Each row was made from one walk, in order. Every step used is in the known rows, and no mark comes twice. Write each row's walk.
(in the rows, 128 means zero)
Known rows:
C A: [ 96  86 112 114 118  98 131 106 156 133 160  64 131  92 161 144  81 146
 118]
T M: [120  93 122 145 125 126 140 156 147 126 154 111 164 114 137 139 100 150
 134]
B L G C T M: [137  76 102 131  99 107 111 167 149 125 158 101 154 157 137 128  72 230
 147]
J C G: [ 92 117 101 127 105 103 151  96 158 147 145  74 133 122 156 149  98 160
 140]
L B G C: [140  97 126  99  92  88 135 105 142 154 155  95 118 142 149 140  72 161
 135]
G C T M: [111  78 109 142 106 124 113 167 161 120 176  95 167 152 142 124  76 197
 138]
B L G C: [133  97  97 126  93  82 138 125 143 157 117  87 126 147 121 137  76 181
 134]
B G: [124 119 115 109  97  86 161 110 136 157 138  93 102 110 144 161 105 126
 123]
C G: [ 98 104  95 109 103 100 151 104 153 146 144  67 125 114 160 154 105 125
 131]
C T M: [112  83 111 149 115 124 117 167 156 120 178  99 157 141 149 133  94 184
 132]
G C T M L B: [155  81 114 122 126 123 105 158 157 122 183 101 161 178 156 124  72 245
 129]
M G: [105 136  91 128  93 127 147 141 157 166 162  93 130 136 156 171 113 113
  94]
M L G: [130 124  75 135 106 113 158 144 156 150 115  97 138 141 130 145 116 174
 108]
C T M L: [122 102  94 142 128 129 130 185 162 119 156  85 168 157 136 130  95 227
 119]
M C A: [ 95  85 106 107 115 102 141  88 137 126 159  45 133  99 170 160  79 153
 117]
J C: [ 90 125 116 175 121 109 144 117 154 153 148  92 141 137 136 143 100 165
 125]
B G C: [117 109 116 108  86  88 151 114 147 159 136  83 123 129 133 141  79 143
 132]
J C T M G: [113 125  95 140  92 144 124 169 165 140 187 112 159 156 163 157  96 186
 117]

Which walk is each row?
[152 105 128  99 103  86 140 100 130 153 161 111  99 126 164 159  98 148
 128]
L B G
[116 118  91 127  90 141 125 173 162 141 186 109 153 149 163 161 101 163
 109]
C T M G
[130  79 123  71  95  86 123  91 151 136 166  76 123 106 167 139  52 180
 137]
L B G C A
[112  93  97 100 105 116 160 106 135 122 147  68 149 113 166 163  96 149
 144]
T M C G
[108  83  98  97  90  97 130 104 163 137 145  73 139 105 150 132  66 169
 129]
L G C A
[138 109  74 134 106 126 139 169 161 129 135 108 155 153 136 134 108 215
 121]
C T M L G
[115  85  85 134  88  86 109 138 156 147 152  71 117 177 139 131  76 211
 126]
B L G C T
[122  79  99 139  94 125 115 164 161 123 167 107 165 154 142 124  79 201
 140]
L G C T M
[ 83  92  89 150 107 109 124 120 142 133 178  48 121 167 166 155  98 166
 107]
M C T
[147 105 117  93  98  92 138 118 147 152 148  91 127 151 143 137  72 189
 131]
M L B G C
[160  98 123  91 100 103 137 135 146 141 152 105 145 145 142 134  66 205
 142]
T M L B G C
[136 105  96 116 109 117 134 177 160 126 151  86 161 157 132 129  79 238
 131]
B G C T M L
[101 121  95 123  82 119 141 137 165 164 154  83 144 149 142 152  84 133
 108]
M G C
[ 90 105  82 132  78 117 110 145 171 151 184  68 132 180 158 141  80 173
 105]
M G C T
[134 106  87 125  96 118 146 156 162 140 123  99 168 149 119 124  83 196
 133]
T M L G C
[167 101 117  92 109 101 128 140 140 132 172 110 122 150 164 148  87 219
 132]
C T M L B G
